Each row comes from the steps of one walk. Every step used is in the known rows, and no mark comes twice. Write the walk behind each row, first mark first.
In the rows, 128 means zero.
Known rows
J -> Y -> K: [ 97  93 124 133 127 105 156  97 113 140 129 153 178 136 138 120 130 119
 116  79 131 195 154 124]
Y -> K -> X: [ 89  83 132 113  88  92 127 109  93 121 101 134 179 154 178  96 164 121
 104  97 162 173 168 135]
K -> X -> J -> Y -> U: [ 64  58 121 148 128 118 155 181 124 120 113 118 172 143 126  67 131  95
 150 158 137 152 120 121]
U -> J -> Y -> K: [ 95 111 126 137 128  92 177  81  97 113 127 150 151 140 150 109 148 125
 134  78 152 204 161 143]
K -> X: [103  93 138 117  91 116 129 127 111 113 102 111 164 170 160  84 147 120
 118 127 166 147 126 140]
W -> X -> J -> Y -> U: [ 87  69 122 113 124 109 146 200 115 143 130 126 176 139  99  77 125 108
 166 152 106 162 134 109]
P -> Y -> U: [138 100 120  90 123  79 131 117 109 117 130 118 110 118 117  83 123 124
 123 128  47 173 141 118]
P -> K: [137 119 136 108 102 118 137 140 117  89 124 109 119 158 139 105 112 104
  96 155 129 139 118 119]
P -> Y -> X -> W: [137 105 123 100 112  55 110 102 118 161 123 128 115 140 172  80 148 130
 119  74  66 160 116 112]
W -> K -> X -> J -> Y: [ 71  36 125 133 122 123 129 173 122 119 120 130 206 132 147  57 138 120
 116 124 180 149 150 143]
J -> K: [ 78 137 149 114 106 108 130  92 110 121 136 152 157 141 150 103 119 146
  95 103 143 139 160 130]
Y -> X -> J -> K: [ 61 131 143  83 118  90 107 148 121 136 133 167 176 111 162  91 118 128
 100 105 145 110 162 123]
W -> K: [112 109 154  92 107  93 122 111  89 112 129 131 173 129 151 102 115 129
  92 111 132 156 177 132]
P -> X -> J -> Y -> K: [ 89  30 136 144 112 132 153 167 147 126 129 135 176 115 121  90 159  96
 140 126 145 149 144  92]
W -> K -> X: [ 89  79 141  96  88  99 114 131  85 109 102 123 196 151 177  72 150 130
  97 116 166 159 172 151]
J -> Y -> K -> X: [ 78  58 113 137 105 110 148 114 110 134 100 141 200 156 163  89 159 127
 120  82 168 200 148 143]
J -> Y: [107 100 128 141 133 130 161 111 132 136 133 127 161 149 121 107 109 123
 129 108 133 173 107 127]
X -> W: [112 121 166 163 113  88 136  88 118 143 126 116 127 167 156 110 138 117
 113 115 113 143 116  90]
U -> J -> X -> W: [102 124 178 158 125  88 154  86  72 128 103 132  93 170 185  96 172 159
 129 113 144 154 116 137]
J -> X -> W: [106 108 176 154 123 104 136  96  90 157 106 134 124 165 176 106 153 157
 114 113 122 146 110 116]
Y -> U: [103 127 150 108 117  88 148 124  91 116 121 118 137 142 127 109 112 104
 125 144  84 161 149 111]
Y -> U -> J: [ 99 147 153 109 117  71 169 111  75  90 120 116 110 145 133  95 129 109
 143 142 105 168 156 130]
P -> Y -> U -> J -> K -> X -> W: [ 70 100 125 131  89  47 128  84  85 106 105 131  99 150 186  20 192 155
 127 105 105 171 162 137]
J -> Y -> U -> X -> W -> K: [ 78  71 139 125 110  85 137 155 105 166 111 117 172 144 176  57 151 114
 131 115  80 204 168 111]
U -> J: [112 139 151 120 116  90 161  95  99  92 127 122 116 155 139 110 136 122
 133 123 151 155 137 141]
J -> K -> X -> W: [ 54 101 154 159  82  96 116  92 109 137 107 139 163 182 197  63 164 148
 100 100 164 137 140 123]

Write each row's walk
[ 36 130 157 151  82  59 146  92  72 106  95 132 128 171 197  44 178 136
 128 119 138 158 169 129] => Y -> U -> J -> K -> X -> W
[ 88  71 144 136 110 118 123 161 132 112 117 118 162 147 142  81 141 107
 124 155 179 113 121 120] => K -> X -> J
[ 80  49 121 156 126 138 146 165 150 126 118 123 181 152 129  73 137 111
 138 134 179 139 102 133] => K -> X -> J -> Y
[ 70 118 155 129 122 117 123 128 137 119 146 160 157 122 138  98 115 134
  98 128 157 101 159 109] => X -> J -> K
[ 91  72 130 155 143 116 151 132 136 142 142 158 177 118 124 112 126 111
 121 101 145 161 151 108] => X -> J -> Y -> K
[ 52 119 160 159  81  78 134  76  93 110 104 136 130 182 205  53 187 150
 117  99 186 150 153 141] => U -> J -> K -> X -> W
[ 99  84 162 109  92  85 106 133 112 156 115 115 159 151 195  73 164 125
 102 112 120 163 172 112] => U -> X -> W -> K
[ 96 128 115  99 125  84 173 117  99 123 116 135 153 148 152  92 130 118
 153  80 146 188 118 157] => U -> J -> Y -> X
[ 75 155 150 117 106  95 147  76  97  96 131 152 130 142 157  94 135 151
 113 101 163 150 168 148] => U -> J -> K
[106 125 162 113 126 103 154 102  69 107 105 135 110 154 163 101 151 158
 135 122 157 162 131 161] => U -> J -> X
[ 99 102 143  78 102 101 130 161 112 137 112 107 143 141 151  88 137  98
 134 149  91 173 155 116] => Y -> U -> X
[ 99  95 178 134 112  87 117 103  62 152 107 148 152 147 193  88 156 167
  91 103 122 157 161 131] => J -> X -> W -> K
[ 93 109 125 133 133 108 172 129 106 130 124 126 157 146 113  98 101 108
 140 127  89 184 125 122] => J -> Y -> U
[ 92  88 155 166  89  93 129 107 114 133 100 110 147 189 180  78 163 120
 119 121 150 144 113 114] => K -> X -> W
[ 98  43 136 151 118 157 160 179 167 120 135 112 164 133 100  77 137  96
 153 152 147 127  99  98] => P -> X -> J -> Y
[108  93 161 134 101 104 122 126 140 163 119 108 131 171 177  93 162 114
 126 123 120 155 127  98] => U -> X -> W
[ 73  59 131 178 102  92 147  93 112 153 101 137 182 174 188  80 178 122
 120  74 148 193 137 118] => J -> Y -> K -> X -> W
[105 111 172 138 109  74 121  96  93 135 128 131 154 150 173  95 140 125
  89 104 114 150 165 102] => X -> W -> K
[ 90 128 134 142 125  65 170  97 104 142 113 132 136 165 175  87 148 121
 151  76 129 181 106 132] => U -> J -> Y -> X -> W
[ 86  60 146 110 104 105 108 169 107 108 114 126 190 132 159  63 145 119
 102 143 179 124 171 132] => W -> K -> X -> J
[112  35 110 114 109  90 102 138 132 123 123 135 150 110 152  67 176 129
 108 110 143 150 165 123] => P -> Y -> K -> X -> J
[ 60 160 152 103 109  70 156  95  73  90 123 149 124 138 151  82 128 134
 120 122 117 159 184 137] => Y -> U -> J -> K
[ 98  49 110 149 114 151 144 197 151  92 120 107 154 156 135  63 132  94
 122 165 183 131  93 131] => P -> K -> X -> J -> Y
[ 71 100 148  93  95 111 103 165 121 139 140 157 180 136 138  78 141 149
 119 129 162 117 167 117] => W -> X -> J -> K
[133 115 122  93 126  64 151 104  93  88 129 114  84 121 121  74 140 128
 142 127  69 180 148 135] => P -> Y -> U -> J
[ 95 112 133 143 123  84 147 112 122 171 118 136 164 161 171  97 133 116
 133  73 107 173  97 113] => J -> Y -> X -> W
[ 81  64 141 127 103 101 120 145 113 118 114 141 177 133 161  89 163 107
 108 127 176 138 164 117] => Y -> K -> X -> J
[ 56 120 139 114  84  93 137  97  92  85 105 140 150 165 184  63 167 152
 116 108 200 151 160 167] => U -> J -> K -> X
[ 92  85 152  97 119 110 125 198 137 133 124 110 141 123 136  80 132  89
 139 174 106 136 150 102] => Y -> U -> X -> J
[ 58 102 140 114  81 110 117 108 109 113 108 141 178 160 177  71 147 149
 101 109 176 145 156 148] => J -> K -> X
[ 96 122 157  94 101  46 113 113  76 152 109 141 174 143 200  88 142 120
  93  78 104 155 168 119] => Y -> X -> W -> K
[ 83  80 138 146 118 102 153 148 134 172 112 111 145 166 157  73 151 105
 150 125  79 194 122  99] => J -> Y -> U -> X -> W
